Each row was made from one walk, in order. Every step used is in the known rows, and no mark comes twice. Write each row's walk.
Known rows
guveg-gukuz-kuru-meli: [ 13   7  23  15   8 -24  32  -1  38  12 -31 -20  18  36  -7 -28  26   6
 -10 -10   5  17 -29  -8]
kogo-limin-fuvup: [-15 -14  27  24  13   4  23  17   8  13 -32 -10  -9   6  26  25   3  23
 -14 -39  -5  -7 -27   9]
limin-fuvup: [  0 -13  15  22   9  -4  12   3  17  17 -25  -7  -4   5   9  14   1  21
  10 -28 -23  -4 -12  10]
limin-kogo: [ -2  -4  16  26  -3  -3  12 -13   2  -4 -13  13  -7  15  14   9 -17  35
  10 -31   7 -24 -23  -1]
kuru-meli: [  2  -8  -6  14   7 -19   4  14  14  12 -28  -7  18  29   1   5  -9  13
   0 -34   5  -7 -31  22]
rerug-meli-kogo-limin-fuvup: [-20  -8  18  39  18  -8   5  40 -10  32 -40 -33  -9  48  31  41 -17  37
   1 -29 -13 -14 -22  11]
zusek-gukuz-kuru-meli: [ -8   3   7  11  14 -30  -1  33   8  20 -11   3  42  36  -3 -15  18 -15
   6 -29  -7   3 -40 -21]
kogo-meli-guveg: [-18  13 -29  11   0  -8  23  42   2   4 -28  16   5  -3  33  -8  -6  11
   3 -23 -11  21 -39  16]
meli-kuru-gukuz: [ -1   6  11   7   7 -36  25  17  18  13  18 -29   9  13   3   3 -23  -6
  32 -25   3  15 -19  21]
fuvup-limin-kogo-meli-kuru-gukuz: [-24  34  -4  23  40 -24  77   9 -19   9  45  20  29  44  25 -14 -35  43
  18 -37  16  -9 -13   6]
meli-guveg: [  9   5  -8  13 -19 -20   4  14  20 -12 -32  -4   0   5  27   9 -10   7
  12 -22 -16  18 -39  18]
kogo-meli-guveg-gukuz: [  4  29  -5  11  -6 -10  34  19  15  -2 -27   5  -2   7  45 -20  11  15
  -3  -3  -5  15 -26   8]
zusek-gukuz: [ -4  13   9  17  -6  -4 -12  15  -3   8  10   0  13   7  16   7 -11 -17
  19 -22 -16 -13 -13 -13]
fuvup-limin-kogo: [-10  17  11  30   9   2  40 -27   8 -15   6  21   7  30  18   7 -36  47
   5 -37   3 -22 -12  -5]
kuru-gukuz: [ 17  -4  -2   7 -13 -26   9  -4   8  11  -2  -5  -2  13 -13  -1 -28 -19
  15 -30   2  -4  -4  19]
kuru-gukuz-zusek: [ 30 -10   3  -2  -1 -23  38  -2  -2  19   0 -29  11   3 -19  -4 -34   5
 -14 -21   3  -2  24   6]
fuvup-limin-kogo-meli: [-33  24 -11  31  28  13  61  -4 -16   2   9  37  18  25  24 -10 -30  48
   0 -41   4 -23 -13  -9]
guveg-meli: [ -2 -14  -9   3   2   0  21  14  -5  -1 -28 -12 -12  -6   2  -6 -14   7
   0 -19  12  -4 -27  15]
zusek-gukuz-kuru-meli-fuvup-limin-kogo: [ -8   7  31  32  44 -13  30  21 -22  -5   3  35  50  69  17 -12 -11  39
  13 -53   7   7 -40 -27]
meli-kogo-limin-fuvup: [-22 -11  15  28  12  -8   9  32   7  22 -41 -15 -13  29  37  56  -2  33
  -7 -20   1   3 -32  15]
fuvup-limin: [-16  17  -5  22  -1   4  35 -10  23 -15   5 -12  13  11   5   4 -37  15
   4 -33 -13  -2  -8   2]
kuru-meli-fuvup-limin: [ -3  -2   7  24  26  -5  31  15  -2 -10 -17  -2  29  45  -2   8 -35  35
   5 -55   4  17 -33  25]
zusek-gukuz-kuru-meli-kogo-limin-fuvup: [-25  -6  19  22  32 -36  -3  61  -7  45 -39   1  32  64  32  31  25  13
  -8 -22   2   8 -49  -8]
meli-guveg-gukuz: [ 30  24  15  11 -22 -15  20  -8  37 -22 -30 -11 -10   7  39  -6   9  14
  -1   1  -6  14 -26   8]

Which walk is each row?
[-28   3   1  18  10 -35  -7  61   1  27 -30  -2  35  57  20  21   9  -7
  -9 -19  17  11 -54  -8]
zusek-gukuz-kuru-meli-kogo-limin
[  3   8  -3   4   5 -45  -2  41  12   8 -26  13  43  40  27 -15  24  -8
   9 -23 -11  19 -59 -11]
zusek-gukuz-kuru-meli-guveg
[-16   6  14  23  32 -17  23  39  -7  -5   0   4  50  52   3 -17  -9   8
  12 -50  -7  23 -36 -15]
zusek-gukuz-kuru-meli-fuvup-limin
[-18  -1   0   5  15 -10  34  35   3   0 -10 -34  -2  -1  16  -1 -10  20
  16 -10  11  14 -41  15]
guveg-meli-kuru
[-28 -22  11  27  27 -30  19  50  15  39 -58 -10  15  53  21  32  22  35
 -19 -28  10  21 -53  11]
gukuz-kuru-meli-kogo-limin-fuvup
[ 31   8  30  11  -2   2  47 -14  29   4 -14 -47   1  -3   3 -10  -4  28
 -28   6  -1  -2  24 -12]
guveg-gukuz-zusek
[-26   4  -7  25  17   3  27  13 -17  16  -9  34  -1  14  16  -5 -10  36
   4 -34   9 -21 -24  -3]
limin-kogo-meli
[ -2  -4  21  33  33  -2  33  -3 -14 -16 -12  28  25  65  15   3 -33  66
   3 -62  19  -1 -38  18]
kuru-meli-fuvup-limin-kogo
[ 11  -3  -2  -9  13 -35  39  28  -6  10   1 -27   2  12  10 -10 -20   0
  23 -19  26  10 -27  27]
guveg-meli-kuru-gukuz
[-14   4  13  28  10  12  30   7   5 -23  -1  -8   8  15   1   6 -46  26
  16 -48 -11  22 -18   8]
meli-fuvup-limin
[ -6  -6  11  20  25  14  50   0 -37 -24 -17  21  -3  27  21  -4 -37  59
   6 -46  33  -4 -32   9]
guveg-meli-fuvup-limin-kogo
[ 15 -11   4 -14  23 -33  68  28 -18  16   2 -49  13   5   0 -12 -25  22
   0  -5  21  11  -1  19]
guveg-meli-kuru-gukuz-zusek
[-10  14 -19  21   9 -11  28  20 -14   3 -28  43   2  17  48  -7  -2  45
   6 -32   5   0 -44   7]
limin-kogo-meli-guveg
[  1  49   2  26  12  -1  70 -15   4 -19  -5  37   9  35  63 -23  -7  58
 -14 -12   7  -3 -21  -2]
fuvup-limin-kogo-meli-guveg-gukuz
[ -8   5  26  34  16  11  36 -10 -10 -26  -1  18   4  36  15  11 -42  57
  14 -49   6   3 -21  -1]
meli-fuvup-limin-kogo
[-18  -8  -8  22   9 -23  -2  40   9  20 -45  -8   9  50  23  44 -13  20
 -17 -25  29   1 -50  34]
kuru-meli-kogo-limin
[ 22  23  21  20  -9 -26  26   9  32 -11 -33 -35   1  28  18 -39  16   8
   4  -3 -27  21 -30 -22]
rerug-meli-guveg-gukuz-kuru
[ 37  17  13   7  -5 -32  10   1  32 -10 -47  -1  13  36  42  -8  12  18
 -11  -9   3  12 -44  25]
kuru-meli-guveg-gukuz
[-15   4  -7  15  14 -40 -15  47   6  34 -21   4  37  53   5  11   5  -6
  18  -9   3  11 -41  -8]
zusek-gukuz-kuru-meli-kogo
[-22  30 -22  23  13  -8  55   5 -16 -13  -7  46  17  29  54  -9 -24  56
  -4 -35   0  -5 -35   1]
fuvup-limin-kogo-meli-guveg
[ 12  11  48  30  33  -9  59 -14  12 -16 -17  14  23  70  14 -26   4  62
 -10 -38  23  21 -36 -10]
guveg-gukuz-kuru-meli-fuvup-limin-kogo
[  6  13  34  26  28  -8  54   2  25 -13 -22 -15  29  55  -4 -26   1  32
  -9 -29   6  44 -32  -3]
guveg-gukuz-kuru-meli-fuvup-limin
[ 17   1  19  12  28 -34  47  26 -11  25  19 -71  24  25 -10 -11 -37  23
  15 -23 -12  -5  17   1]
rerug-meli-kuru-gukuz-zusek
[ -6  -2  36  23  25 -23  28  25  32  30 -62 -18   6  64  34  19  39  39
 -31  -5  17  25 -46   4]
guveg-gukuz-kuru-meli-kogo-limin-fuvup
